In the rows, zero is written as 128.
Known rows, with every step that occurs:
vopok peda vubutoz: [135 123 130 137 137 137 150 134 129 162 136 133 130 124 138 125 152 134
 137 124 128 121 125 124 108 121 126 130 140 165 122 125 131 149 134 113
 119 139 115 148 114 134 123 185 137 123 122 127 130 139 136 127 158 134
 129 121 143 123 126 132 129 140 127 117 132 119 124 128 127 123 128 125
 128 126 132]
zibe senegu: [130 131 112 148 136 128 137 119 120 122 125 128 133 126 133 134 130 136
 131 131 114 117 127 137 129 128 127 134 105 122 125 123 127 129 127 126
 126 125 122 128 114 131 134 136 133 129 131 140 131 144 134 122 120 126
 125 147 130 127 136 129 133 124 126 126 124 124 137 134 115 142 132 128
 132 122 131]
vopok peda senegu ruvot: [129 111 121 130 128 119 128 139 127 122 127 122 133 112 132 137 123 148
 134 123 124 135 125 134 125 125 129 135 127 151 129 105 137 143 150 124
 120 137 123 129 115 142 124 249 143 130 124 145 126 119 141 119 144 138
 129 149 118 125 140 127 137 137 131 116 131 114 132 139  92 131 127 133
 137 125 135]
peda gemoba: [133 132 112 131 109 141 115 137 150 131 131 129 123 136 127 126 129 131
 137 126 119 125 137 128 125 127 131 129 127 124 120 128 132 126 130 124
 129 130 123 125 130 141 126 115 121 131 125 150 129 142 138 127 136 127
 124 125 123 128 129 129 124 128 128 126 120 129 127 130 132 125 133 124
 140 137 129]
vubutoz zibe gemoba: [127 132  94 140 119 134 129 132 158 136 124 121 128 126 122 120 139 125
 131 124 124 125 131 129 129 126 127 134 120 153 118 126 126 148 131 118
 126 129 118 124 120 135 128 134 142 136 125 151 133 122 154 131 145 123
 127 122 128 133 118 135 114 125 131 135 117 120 134 131 119 107 133 134
 144 125 131]
vopok peda senegu: [116 124 118 143 129 123 135 131 125 127 131 131 127 139 144 131 127 141
 133 130 126 129 121 131 122 127 128 131 130 148 126 109 132 145 136 126
 116 138 126 143 111 135 129 187 147 126 124 144 126 118 143 120 149 138
 130 148 136 124 133 132 136 136 133 120 128 120 142 135  98 150 129 128
 128 130 128]
vopok peda gemoba: [123 126 117 137 110 141 112 136 148 132 133 130 122 139 138 120 132 130
 140 124 123 122 132 126 115 126 128 131 138 148 119 113 132 148 131 119
 120 139 120 141 117 140 126 169 127 129 121 153 124 143 146 127 144 132
 128 125 132 122 131 130 129 134 129 119 125 123 135 131 127 138 132 125
 132 137 129]
vubutoz zibe senegu peda: [126 147  87 130 148 129 153 112 121 122 118 123 130 128 127 133 138 132
 137 142  99 114 117 135 127 135 125 138  93 146 122 130 128 142 141 125
 131 124 114 132 109 130 132  74 149 134 131 148 134 153 156 123 128 119
 123 148 157 137 129 137 130 133 130 128 120 127 132 133 106 123 130 120
 151 116 133]
gemoba zibe vopok peda senegu: [129 109 112 112 141 121 133 131 105 124 123 139 126  99 137 142 142 134
 133 124 124 127 106 137 124 120 130 136 124 120 128 115 129 126 151 123
 113 147 127 131 118 140 128 186 153 127 125 136 125 116 158 121 176 135
 130 142 134 114 116 140 148 132 140 117 133 116 151 135 100 163 131 116
 132 135 132]
peda senegu: [126 129 114 135 130 122 139 128 126 126 128 130 127 130 132 137 125 143
 130 131 122 133 128 134 132 128 130 130 117 120 126 123 130 125 136 129
 125 129 131 126 123 137 130 131 141 129 128 142 130 118 134 120 140 132
 128 146 126 130 132 131 131 130 131 126 124 126 134 133 103 138 131 127
 135 130 128]
vopok peda gemoba zibe senegu ruvot: [150 107  94 141 122 139 108 118 139 124 128 121 132 113 130 141 137 142
 140 116  99 118 139 138 123 121 129 143 111 126 118 112 138 123 146 120
 122 134 115 118 112 154 131 228 132 140 124 166 127 150 147 117 148 129
 125 129 115 116 144 129 148 133 131 114 129 115 144 142 112 136 134 126
 157 133 140]
zibe gemoba peda vopok: [132 119 117 129 113 136 118 136 143 126 128 123 119  95 122 140 142 121
 130 122 119 121 116 131 150 116 127 135 138  92 125 130 129 110 140 120
 123 137 128 125 136 141 128 110 129 124 125 138 125 121 143 128 131 122
 133 133 121 120 115 134 138 123 134 128 115 122 133 128 128 135 134 130
 130 130 135]
gemoba peda: [134 121 128 121 126 129 127 112 127 123 130 132 126 125 126 137 123 125
 124 124 122 122 121 127 137 126 128 126 135 111 126 131 129 103 130 130
 129 128 131 118 129 133 131 101 126 127 127 121 127 121 120 126 151 126
 133 116 118 122 125 131 140 127 133 129 124 129 132 126 133 131 129 123
 130 136 131]
gemoba zibe vopok peda: [131 109 128 106 141 128 124 136 107 126 121 137 127  93 133 133 146 121
 131 120 132 121 105 130 120 120 128 134 135 124 130 123 128 128 144 123
 118 145 125 132 121 132 125 180 141 127 125 122 124 125 150 130 165 131
 131 122 135 112 114 137 145 131 135 119 137 118 146 130 123 153 128 116
 124 132 132]
zibe vopok peda senegu ruvot: [130 106 119 110 129 119 132 156 109 116 116 133 131  72 129 137 133 146
 137 123 129 131 108 138 122 118 131 141 119 144 132 106 134 147 163 119
 118 145 122 127 120 146 117 252 145 126 125 137 126 127 157 121 155 136
 125 159 119 120 128 132 130 132 133 112 129 113 133 141  89 141 127 121
 132 121 140]
gemoba peda senegu: [131 122 112 129 126 122 136 111 125 121 131 133 125 129 132 147 118 138
 125 128 116 127 119 133 140 125 130 129 123 108 124 125 132 100 138 131
 127 130 134 116 126 142 132 104 137 129 127 136 130 111 128 118 164 130
 132 136 117 125 128 134 144 129 135 127 120 125 137 132 109 141 132 122
 138 138 132]
gemoba zibe senegu: [143 121 105 143 143 129 130 102 116 124 127 127 133 124 131 144 134 132
 127 127 105 118 133 137 133 126 127 135 108 100 124 130 128 106 129 128
 125 126 126 118 117 134 140 127 137 135 131 141 131 136 131 119 138 126
 128 127 127 123 132 133 147 126 131 127 130 124 145 135 121 143 133 126
 142 129 130]
peda vubutoz zibe senegu: [143 132  91 163 148 137 177 128 127 163 124 130 135 115 128 131 154 140
 136 127 110 109 121 131 116 122 125 134  94 166 117 134 126 142 133 109
 126 125 103 128 103 138 131 152 147 131 127 139 138 152 153 121 164 124
 118 136 132 136 119 140 116 136 124 126 116 118 128 131 113 105 132 120
 150 120 138]
senegu zibe: [126 149 137 104 123 130 129 119 123 124 128 119 126 133 124 130 127 145
 135 143 114 131 124 131 131 132 126 134 129 115 129 131 130 124 130 135
 129 131 133 133 134 127 128  96 125 130 128 125 129 136 130 129 107 126
 128 127 141 127 147 129 138 133 133 123 131 143 134 127 131 129 127 123
 136 121 130]
vopok peda vubutoz zibe senegu: [133 125  97 167 147 136 175 130 126 163 128 130 136 120 139 126 157 139
 139 126 113 104 116 129 106 123 124 136 107 190 116 121 127 164 133 105
 119 134  99 144  92 137 129 208 153 128 123 142 135 153 163 122 171 130
 121 137 141 130 121 140 123 142 124 121 119 112 137 134 107 118 131 123
 143 119 136]
vubutoz zibe vopok peda gemoba ruvot: [ 96 118 103 118 117 129 161 149 138 131 118 140 123  90 128 121 159 121
 143 125 142 118 120 127 108 120 131 136 103 177 119 129 126 182 146 112
 121 142 108 146 111 141 127 196 146 132 119 148 126 145 171 129 153 123
 122 120 123 122 100 139 120 133 130 123 117 123 139 118 127 133 129 111
 124 131 129]

Rows:
[160 113  91 149 142 133 167 121 126 151 122 126 139  81 115 146 146 144
 133 119 102 109 119 133 126 116 126 137  98 150 116 132 133 116 149 111
 132 124 104 104 110 151 129 184 138 134 126 135 138 147 142 119 183 123
 120 132 106 132 122 136 130 135 126 123 115 114 121 135 113  88 132 119
 161 123 148] -> gemoba peda vubutoz zibe senegu ruvot
[123 141  93 128 149 130 161 133 112 125 115 121 125  99 124 137 147 130
 140 141 102 112 100 136 136 128 123 141  93 134 129 133 127 142 148 118
 127 129 111 140 115 132 125  84 151 127 129 143 129 156 168 124 110 117
 120 164 155 137 118 138 130 136 130 125 112 126 130 132 103 130 127 119
 144 113 138] -> vubutoz zibe senegu peda vopok
[141 140 100  91 154 137 175 147 112 156 117 135 126  76 117 130 163 128
 143 137 117 117 100 129 114 123 127 138 113 159 123 146 129 141 159 112
 129 136 110 135 126 137 117  81 145 124 127 125 135 154 171 133 166 120
 121 139 160 134 105 144 117 138 133 122 122 127 114 127 119 101 127 106
 147 118 140] -> senegu peda vubutoz zibe vopok
[125 138 126 100 137 131 138 140 114 120 125 123 119 100 123 136 139 123
 139 140 115 127 110 132 138 128 126 135 126 109 135 139 131 127 148 127
 127 135 126 143 139 128 118  64 134 121 128 129 124 142 149 130  94 122
 128 150 159 129 124 130 137 134 133 123 124 132 120 127 122 135 125 121
 128 120 134] -> senegu peda vopok
[141  99 114 106 137 119 126 138 105 118 120 133 131  73 125 147 138 143
 134 117 121 133 113 139 127 117 130 140 120 121 130 112 135 122 164 124
 117 144 125 116 120 149 122 250 149 132 126 136 125 117 154 120 173 135
 129 145 115 114 125 135 150 134 137 114 135 111 142 140  94 143 129 118
 142 130 141] -> gemoba zibe vopok peda senegu ruvot
[143 115  80 134 115 124 128 124 154 126 122 118 129  99 114 143 127 143
 129 118 109 130 128 136 144 120 130 140 112 132 115 119 134 119 157 120
 129 129 120  98 122 155 128 172 147 139 125 158 134 105 150 120 178 126
 129 134 101 131 125 136 130 128 136 129 112 113 134 138  96  99 136 130
 163 130 140] -> vubutoz zibe gemoba peda senegu ruvot
[128 144 137  84 127 128 135 135 106 121 118 130 125  94 119 131 138 142
 138 141 122 126 105 135 128 125 128 139 121 109 133 132 128 126 143 130
 126 138 131 132 137 130 122 104 125 125 130 118 128 144 148 132 116 124
 125 139 141 124 135 134 133 127 133 120 130 141 136 129 127 142 126 116
 129 122 137] -> senegu zibe vopok
[143 109 113 122 125 118 127 120 125 115 127 126 131 101 120 152 115 145
 126 122 115 133 126 136 144 123 131 134 120 109 126 121 137  97 151 130
 130 128 131 101 131 149 127 165 132 131 127 137 129 111 127 117 159 131
 130 144  98 125 134 129 143 130 134 124 122 121 129 136 104 120 130 125
 147 132 139] -> gemoba peda senegu ruvot
[125 130  94 158 139 129 150 123 125 131 119 128 133 124 129 129 135 135
 130 130 113 113 120 132 126 128 125 133  93 155 122 123 125 145 129 120
 128 123 112 126 104 132 135 150 145 133 129 143 133 142 150 122 139 123
 121 142 128 135 122 136 123 130 125 130 116 122 138 133 110 123 130 127
 143 123 132] -> vubutoz zibe senegu
[124 151 120 112 125 124 139 119 121 123 130 120 126 138 128 140 121 160
 136 145 110 135 125 136 135 131 128 137 117 109 127 126 133 122 139 136
 126 131 135 132 128 136 129  98 135 132 129 139 131 126 139 121 116 130
 128 146 137 130 151 132 142 135 136 121 125 139 143 133 106 142 130 123
 143 124 131] -> peda senegu zibe
[148 147 100 125 156 139 160 115 119 144 130 126 130 117 131 140 151 142
 144 142  96 115 128 136 121 129 126 139 110 128 119 140 134 124 144 120
 129 128 116 139 118 137 130  72 137 126 131 143 137 165 145 122 130 123
 125 148 163 130 140 134 134 133 129 119 129 128 118 133 112 125 132 120
 145 112 138] -> zibe senegu peda vubutoz
[147 125  89 148 126 140 115 108 139 128 130 128 126 132 130 141 137 137
 136 124  95 117 140 139 131 126 130 138 105  95 116 127 132 103 132 125
 128 127 119 116 118 146 138 115 129 140 128 163 131 150 139 119 145 124
 124 124 121 122 133 134 142 128 130 124 123 123 146 136 122 142 139 120
 153 139 133] -> peda gemoba zibe senegu
[123 121 112 116 135 126 150 150 116 131 112 137 128  86 120 125 143 119
 132 126 134 119  99 129 123 123 129 132 108 151 128 129 123 145 143 117
 126 134 116 124 121 131 123 148 142 127 127 122 128 133 160 132 157 123
 120 138 125 131 100 139 115 129 129 129 119 125 132 128 119 119 128 115
 134 127 134] -> vubutoz zibe vopok
[115 115 117 121 135 126 148 152 115 131 114 139 129  93 130 118 147 121
 136 125 137 116  92 127 111 122 127 132 120 176 128 115 124 167 144 114
 117 142 112 138 110 129 120 201 149 126 123 125 126 134 166 132 165 129
 124 135 136 125 104 140 120 134 130 123 122 118 140 129 115 131 125 116
 127 127 133] -> vubutoz zibe vopok peda
[135 125 111 127 113 135 110 115 150 121 132 124 123 124 126 134 133 124
 127 122 118 124 133 130 142 123 128 132 140 106 119 128 130 107 134 126
 128 132 132 117 131 138 132 102 125 131 126 143 130 116 130 128 149 125
 136 115 123 121 129 133 135 117 134 131 123 124 135 129 130 129 135 133
 135 133 132] -> zibe gemoba peda
[130 114 132 121 124 129 135 133 117 126 128 132 121  95 123 143 134 122
 127 124 124 120 104 128 145 118 128 129 133 100 132 133 128 104 139 124
 125 135 127 125 135 136 125 108 128 121 125 118 123 124 133 127 131 124
 130 135 117 122 111 132 139 130 130 127 117 127 129 124 131 137 127 121
 124 133 135] -> gemoba peda vopok
[123 120 114 115 114 140 119 154 133 128 124 141 121 102 134 121 144 126
 143 124 129 118 112 129 113 121 131 137 131 142 123 113 130 149 143 115
 118 147 118 141 120 142 120 176 129 125 122 144 123 150 160 130 154 130
 125 136 132 118 118 135 125 129 130 117 122 122 137 132 124 149 131 115
 126 134 134] -> zibe vopok peda gemoba
[140 119  96 148 136 126 144 132 126 124 114 121 139  96 117 133 130 141
 131 124 111 119 124 136 127 124 126 138  89 157 124 120 129 142 142 119
 131 121 109 110 109 139 129 209 141 138 129 143 133 143 145 121 138 124
 118 146 111 134 129 131 122 130 124 127 118 116 129 137 105 103 129 129
 153 117 139] -> vubutoz zibe senegu ruvot
[155 109 105 137 141 126 122 108 117 118 123 120 136  98 119 148 130 140
 129 120 102 124 136 140 135 124 128 139 105 103 127 126 133 105 142 128
 129 124 124 105 119 141 135 187 133 139 131 141 130 137 129 119 135 126
 126 133 111 121 140 127 144 128 129 123 133 118 134 138 113 123 131 130
 151 126 138] -> gemoba zibe senegu ruvot
[117 118 117 119 134 121 140 148 109 122 120 140 125 100 140 132 137 138
 137 129 133 125 102 136 120 122 130 136 122 141 129 109 129 148 149 120
 114 145 126 141 113 137 123 193 148 121 125 136 125 126 161 123 158 136
 127 156 136 120 121 137 132 131 134 117 127 118 143 136  94 162 128 117
 123 127 132] -> zibe vopok peda senegu
[131 139 126 105 107 136 119 128 136 121 131 115 117  96 118 140 139 138
 137 136 105 123 110 134 153 120 126 141 138  80 125 133 131 106 143 126
 124 140 133 129 142 140 127  77 125 126 125 136 125 128 148 130 111 119
 132 133 135 121 135 134 147 126 137 123 118 137 140 128 131 138 132 127
 137 125 138] -> senegu zibe gemoba peda vopok
[141 145  99 114 150 137 171 125 132 160 128 125 128 117 121 129 153 130
 141 137 110 123 121 124 116 128 125 133 117 163 120 147 131 140 146 117
 132 129 113 135 123 134 121  69 144 130 125 133 137 147 153 129 156 122
 124 126 160 139 117 139 123 142 131 126 123 128 110 126 123  91 127 116
 153 120 136] -> senegu peda vubutoz zibe
